Each row was made from one small tree. Brackets hold a mark, then the marks that hang from it, in alphabetical order. Every link used is in the known rows. Write each row's tree.
Known rows:
{kavit kugig}: [ 22 -13  18   4  -3  32  16  -5 -21  11 -11   6   4  -7  -1   7  11   5
   6   4   5  21  11  15   3  18  15  23 -23  -3  -5  11   1  17  21 -12
   0  24 -13  20   2  11]
{zutur {kesikov {gobosi {pirisu {zaba mogek}}}} mudok sefab}: [-19   7  26   6  18  25  14 -19 -37   4 -10  -7 -18  -1  41   2  17  37
  26  -5  26  -2 -18  25  18  32 -17  53 -26 -13  19  18  -5  16  29  -7
   4  28  12  39  24   8]
{gobosi {pirisu zutur} sefab}: [ 18  -4  37  -3  23  22  16   3 -23   6  14  13   1 -16  11   3  16  12
   3  -6  24  10   9  17   3  18   4  33  -8  -5  13  21   0   8  32 -18
   2  18  -3  40   6  12]
{kugig kavit {zutur sefab}}: [ 23   8  15   2  20  32  17   7 -26  14 -13   6 -10 -17  13  12   8  24
   0  -6  17   8  21  18   2  -3  12  25 -24  -7   2   4  -1  -5  32  -3
 -14  35 -13  25   3   1]
{kavit {kugig {zutur kesikov mudok {sefab {gobosi pirisu}}}}}: [-11  32  32  -6  21  23  11  -6 -43  12 -10  -9 -14 -10  40  -7  20  38
  46  -6  10   8   7  16  10  28 -19  67 -16  -7   8   5  12  -4  28   3
 -14  26   4  49  10   8]
{kesikov {gobosi {pirisu zaba {zutur mudok}} sefab}}: [ -7  -5  37 -14  41  19  13   6 -39  10   3  21  -1  -7  26 -11  17  28
  15   0  26 -14   6  29  11  32  -7  42 -14  -8   6  26  -8  27  37 -20
  -3  19   2  51  22   6]
{kesikov {gobosi {pirisu zaba {zutur mudok}}}}: [ -6 -11  33 -15  41  25  15   3 -26  13  -9  21  -8  -1  22 -25  16  21
  13   0  18  -7   7  24  16  34   7  37 -19  -7   4  20  -7  28  31 -22
  -3  21  -2  43  25  10]
{zutur {kesikov {gobosi pirisu}} sefab}: [  6   9  35   7  13  33   7 -23 -26   3  -2  -8 -14 -20  25   0  10  20
   7   6  17   3   3  24  18  19 -18  45 -13 -16  17  18  -4   7  26  -3
  -9  25   5  34  13   9]
{kesikov {gobosi {pirisu {zutur mudok}} sefab}}: [ -3  -3  34 -14  44  26   6  -2 -30   6   4   9  -3  -6  18  -8  13  26
  10   5  23  -3  10  23   5  36  -9  43 -10  -5   7  23  -1  21  36 -14
  -7  28   5  46  12  19]
{kugig kavit zutur}: [ 31   2  15  -2  21  30  15   7 -14  16 -12  11  -1 -13   4   8   8  12
  -3 -11  16   9  22  17   4   8  23  19 -23  -7   0   1  -1   0  34  -3
 -15  37 -17  26   6   2]
{mogek {zutur kesikov}}: [ 11  10  17  -1  -4  25  23  -8 -25   4  -8   4   7  -7  22   9  12  26
  -3 -19  14  19   4  31  11   5   4  48 -27 -11   0  11  -4  11  40 -19
 -22  21  -3  14   5  16]
{mudok {zutur sefab}}: [ 13   6  21   7   4  41  14  -9 -34  15  -3  -6 -10  -8  11   6   4  23
  -6  -4  12  22   4  32   3   4   1  39 -24  -1  -7  11  -5   2  31 -30
  -8  22  -7  14   0   7]
{zutur {kesikov gobosi} mudok}: [ -7   3  18  -2  17  35  11 -18 -26   6 -13  -7  -9   4  20   6   6  18
   6   5   9   4   6  30  14  34  -8  40 -31 -14  -3  13  -6  22  27 -12
 -21  30   3  20   9  20]
{zutur mudok sefab}: [ -2  -1  15   6  17  33  21 -17 -26   3  -3  -8 -12   3  13   5  10  25
  -2   6  17  19   3  16   1  14   2  38 -32  -3  -3   8  -5   2  18 -14
 -13  28  -4  11  -3  19]
{zutur {kesikov gobosi}}: [ 10  -3  18   4   4  34   9 -13 -21   8 -12  -2  -4  -8  17  12   4  10
   2   0  10   4   7  30  19  23  -1  34 -23 -17   3  16  -6  23  28 -12
 -18  28  -1  24  15  14]
{mudok {zutur kesikov {sefab gobosi}}}: [ -2  23  25  11   0  44  12 -11 -47  14 -11 -13 -18 -10  30  12   6  31
  20 -10   8  13   2  42  12  10 -14  43 -20 -10  -1   8  -1   1  28 -25
 -17  21   1  24  15   8]
{mudok {zutur {kesikov gobosi}}}: [  9   7  21   0   6  40   4  -9 -30  18 -12  -5  -9 -11  20   4   0  14
  -1  -6   7   9   7  44  14  23  -8  39 -21 -13  -6  15  -7  22  36 -27
 -15  25  -1  22  13  10]
{zaba {mogek {gobosi sefab} {zutur kesikov mudok}} pirisu}: [-23  28  11  -7  10  23  15 -11 -37   2 -18 -11   5  -4  38  19  15  51
  13 -47  33  18 -17  33  14  31 -16  76 -25  -7  22  14  10   9  55  -2
 -27  22  -3  16   5  34]
{pirisu zaba zutur}: [ 17 -14  20  -1  15  27  29  12 -27  11 -11  23   0  -4  16   3  14   9
   0  -9  14   9   9  23  12   7  23  21 -27  -5   3  18 -10  25  24 -35
   1  14 -15  25  22   3]
{gobosi {pirisu {zaba mogek} {zutur mudok}} sefab}: [-13  -5  26  -3  32  12  19   4 -34   4   7  16  -3   0  26   8  20  31
  22 -15  33   9 -10  17   3  28   3  40 -21  -2  15  19  -1  16  33 -20
  16  19   5  42  16  13]
{gobosi {pirisu zaba} sefab}: [ 15  -4  37   9   8  19  24  -5 -26   2  14  16   3 -24   8   2  22  14
   6  -7  25   7  -3  18  12  14   6  38 -13  -4  10  19 -11   6  24 -17
   3  19  -1  42  13  -4]
{mudok {zutur kesikov}}: [  9   9  20  10  -5  35  16 -11 -25  16  -5  -4  -6  -8  16   7   5  13
  -5 -14   9  24   7  40   9  13   1  37 -27 -11  -6   8  -5   7  33 -33
 -11  25  -2  16   2   9]
{kesikov {gobosi {pirisu zutur}}}: [ 17 -10  33 -13  33  34   5   0 -18  10  -4  15  -5 -10  12 -12   9  10
   2   0  15  -2  11  22  14  27  12  33  -6  -5   7  21  -1  26  31 -17
  -2  20  -7  38  21  14]
{zaba mogek {pirisu {zutur kesikov mudok sefab}}}: [-21  10  16   6  22  23  24  -1 -34   4 -12 -10 -20   4  39  22  10  33
  18 -30  26  25  -6  14  15  23  -5  49 -30  -5  23  14  11   5  30 -14
   4  26  -2  17   9  34]

Write each row's tree:
[-23  10  25  -4  23  30  30   2 -51   8 -18   3 -15   2  46   7  22  37
  34  -4  13   2   3  33  16  16  -7  40 -31 -13   6  11  -4  16  25 -29
 -15  15   2  34  29   6]
{pirisu zaba {zutur kesikov mudok {sefab gobosi}}}
[  1  29  39  14   4  39  10 -17 -38  10  -1 -13 -17 -16  30  -6  14  29
  23  -9  14  13  -1  32  12  16 -19  52  -8  -9   6   8   1  -7  30 -17
 -13  21   4  36  14   4]
{mudok {zutur kesikov {sefab {gobosi pirisu}}}}
[-16  14  37  -8  31  31  18  -9 -30   3  -1  -1  -8   3  31 -14  18  26
  29  -7  14   7   8  18  10  33  -2  47 -16 -12   9   9   7  10  25 -15
 -16  26   6  38  20  19]
{sefab {gobosi {pirisu {zutur kesikov mudok}}}}
[-15   7  20   0  34  36  19  -1 -39   7 -20  -3 -21  12  34  11  10  36
  35 -28  24  16  -8  14  10  33   3  46 -15   5  13   9  15   9  25 -13
   1  21  -9  23  27  36]
{zaba mogek {pirisu {zutur mudok {sefab gobosi}}}}
[ 13  16  18   6   8  26  19   1 -31   9  -8  -6 -10 -18  28  18  11  21
   2 -18  16  16  10  23  12  -1  -4  54 -27  -8  11   6  -2   2  27 -11
 -16  27  -2  24   2   8]
{kugig {zutur kesikov sefab}}
[  9   3  24   4   3  31   7 -13 -31   4  -6  -2  -2 -16  17  28   6  15
   3   2  15  -1   6  32  16  22 -13  36 -19 -16   5  21  -8  24  28 -10
 -16  27   1  32  10  12]
{zutur {kesikov {gobosi sefab}}}
[-11  33  36  -1  35  29  15  -5 -36   8  -6  -8 -19 -11  36  -9  17  42
  32  -6  23   0  11  18   6  20 -12  48 -18 -15  13  -2   8 -15  35  10
 -23  39   2  45  11   6]
{kugig kavit {zutur kesikov mudok {sefab {gobosi pirisu}}}}
[ -5  -5  14   8   6  18  25   5 -41   6 -16   6 -11  -4  41  26  14  25
  21 -22  20  11  -6  29  13   2   3  33 -33 -12  19  16  -4  18  31 -26
   8  17   3  27  25   8]
{pirisu {zaba mogek} {zutur kesikov sefab}}
[-11   5  24  -2  23  25  28   2 -24   6  -9  -1 -10   2  28   5  12  18
   3 -26  19  22   9  16  18  26   4  44 -28  -8   9  15   5   8  28 -21
  -7  26  -9  17   6  31]
{zaba {pirisu {zutur kesikov mudok}}}
[  6  -2  19  -5  18  32  10   1 -38   9 -19   2 -13 -11  34  16   7  22
   9   0  12   0  13  31  16  10 -10  37 -20 -19   8  20  -4  25  31 -19
 -13  21  -3  29  18  14]
{pirisu {zutur {kesikov gobosi} sefab}}
[-21  -1  19  -9  28  24  21   2 -46  10 -19   7 -17   2  42   6  16  35
  18   1  15  -7   7  36  19  18 -15  42 -35 -16   6  22 -11  27  33 -26
 -11  23   2  31  22   9]
{pirisu zaba {zutur {kesikov gobosi} mudok sefab}}
[-18  22  39   7  19  35  20 -24 -35  -4   2 -17 -19  -5  31  -8  18  34
  31   2  18  11  -4  17  12  28 -18  53 -18 -13  11   9   5  -5  19  -2
 -16  30   8  32  10  13]
{zutur kesikov mudok {sefab {gobosi pirisu}}}
[-15   9  26  -5  34  29  17  -2 -40   9 -19  -5 -21  -2  37   5   9  29
  11 -12  19   4   9  22  23  26 -13  50 -25 -11  15  21   2  15  33 -15
 -12  27  -6  26  15  28]
{zaba {pirisu {zutur {kesikov gobosi} mudok sefab}}}
[-24  -1  12  -7  24  22  15   0 -48  10 -24   2 -19   9  49  18  11  41
  26 -10  22  -5  -5  35  14  26 -12  40 -37 -15  11  17  -5  32  34 -24
   0  22   9  30  33  15]
{pirisu {zaba mogek} {zutur {kesikov gobosi} mudok sefab}}
[  9  -8  35  -1  21  23  26   6 -32   8  -1  19  -5 -15  22 -10  22  20
   9  -6  21   7   7  19  12   4   7  35 -16  -5  13  21  -7  10  26 -23
   5  12  -6  37  19  -5]
{gobosi {pirisu zaba {zutur sefab}}}
[ -7  14  30   7   5  32   3 -12 -44  15 -11  -4 -16 -16  39   2  12  35
  19 -18  22   5 -17  42  18  19 -18  51 -20 -11  15  17  -5  17  39 -21
   8  19  11  43  28   0]
{mudok {zutur {kesikov {gobosi {pirisu {zaba mogek}}}} sefab}}
[ 17   7  18  -1  -1  20  16   4 -26  17 -16   5   2 -14  18  14  11  12
  14 -15   5  18  14  22  10  14   4  46 -29  -8   0   8   1  14  31 -11
  -9  25  -8  29   1   5]
{kavit {kugig {zutur kesikov}}}
[  5  -7  22   0   6  21  31   8 -30  11 -10  20   0  -5  28   9  15   9
   8 -14  13   9   9  30  15   5  12  27 -29 -16   7  17  -6  23  27 -34
  -5  15  -5  25  20   1]
{pirisu zaba {zutur kesikov}}
[ -2  25  42  12   3  36  19 -10 -47  14  -2  -2 -14 -19  37  -8  21  31
  30 -14  16   6  -8  40  18  10 -15  49 -13 -12   8  10  -8  -1  27 -23
  -7  17   5  44  27  -9]
{mudok {zutur kesikov {sefab {gobosi {pirisu zaba}}}}}
[  9  10  13   6   6  25  18  -3 -29   4 -12   1  -4  -8  21  16  10  39
   3 -36  29  28 -13  17  11   6   6  55 -18   6  15  17   8   4  39 -11
   1  19 -12   8  11  28]
{zaba {mogek {zutur sefab}} pirisu}
[-18   7  36  -1  24  15  29  -5 -38   5   1   6 -15  -5  39  -9  26  33
  17  -4  24   8   1  22  13  13 -10  46 -28 -16  15  17  -4   6  30 -24
  -2  21  10  36  11   5]
{gobosi {pirisu zaba {zutur kesikov mudok sefab}}}
[ -4   7  27   4  10  31  28   5 -49   8 -16   8 -10  -9  41  12  18  27
  32 -13  13   1   6  32  20   6  -1  35 -24 -11  12  14  -5  18  24 -28
 -11  11  -3  35  34   0]
{pirisu zaba {zutur kesikov {sefab gobosi}}}
[  6  16  41   9  14  41  15  -7 -43  16  -2   2 -11 -15  24 -17  17  29
  24  -7  15   7  -5  35  13  11  -3  47 -10   0  -1  11  -7   0  28 -27
  -1  15  -3  42  27  -9]
{mudok {zutur {sefab {gobosi {pirisu zaba}}}}}
[-25  18  21   5  26  33  19  -2 -45   4 -20 -14 -24   7  45  19  14  37
  39 -32  23  18  -8  15  16  31  -6  51 -23  -4  21  11  15   7  28 -11
  -3  21  -4  25  24  35]
{zaba mogek {pirisu {zutur kesikov mudok {sefab gobosi}}}}
[ 11  -1   9   1   1  22  22   0 -25   7 -17  21   7   0  17  12  13  32
   8 -28  23  17 -12  31   8   8  21  39 -32   3   2  14  -4  24  42 -26
   0  15  -6  16  23   9]
{pirisu {zaba {mogek zutur}}}
[-12   9  20   8   7  29  25 -19 -29   0  -4 -16 -16  -1  26  14  15  29
   5   2  17  17   3  21   9  16  -7  42 -38 -11   5   9  -3   0  20 -14
 -17  31   0   9  -3  18]
{zutur kesikov mudok sefab}
[-14   9  18   1  17  34  14 -20 -36   2 -11 -12 -17   0  28   9   9  31
   7   9  13   3   4  30  13  27 -19  47 -30 -15   3  14  -6  17  25 -11
 -21  31   7  20   7  19]
{zutur {kesikov gobosi} mudok sefab}
[  0  16  37   3   7  32  10 -11 -44  15  -7   0 -13 -21  34 -10  15  28
   9  -5  16  -1  -1  44  20  14 -21  50 -16 -15   7  22 -12  13  39 -23
  -3  21   7  43  22  -7]
{mudok {zutur {kesikov {gobosi {pirisu zaba}}} sefab}}
[-26  20  31  10  14  27  21 -18 -41   0  -8  -8 -16   1  45   2  24  42
  45 -14  25   7 -20  20  16  31 -11  52 -25  -7  17   6   0   3  21  -7
   1  25  13  39  28   8]
{zutur kesikov mudok {sefab {gobosi {pirisu {zaba mogek}}}}}
[-11   6  20   0  17  31   9 -19 -33   4  -4  -7  -9  -2  24  21   8  28
   8   6  18  -1   4  34  11  33 -19  45 -26 -17   3  18  -7  18  32 -12
 -18  31   8  31   7  19]
{zutur {kesikov {gobosi sefab}} mudok}
[-14   1  19  -8  32  30  10  -5 -39   5 -14  -5 -20   3  36   9   7  34
  10   4  14  -1  12  29  10  22 -14  43 -28 -16   5  16  -2  24  31 -21
 -19  28   3  27  12  21]
{pirisu {zutur {kesikov gobosi} mudok sefab}}
[ 13  -8  36  -8  28  21  12   6 -35  10   0  25   2 -21  22  -3  19  16
  12  -1  24 -12   3  27  16  19  -1  35  -9  -8  12  29 -10  28  37 -22
   2  15  -1  55  29  -3]
{kesikov {gobosi {pirisu zaba zutur} sefab}}
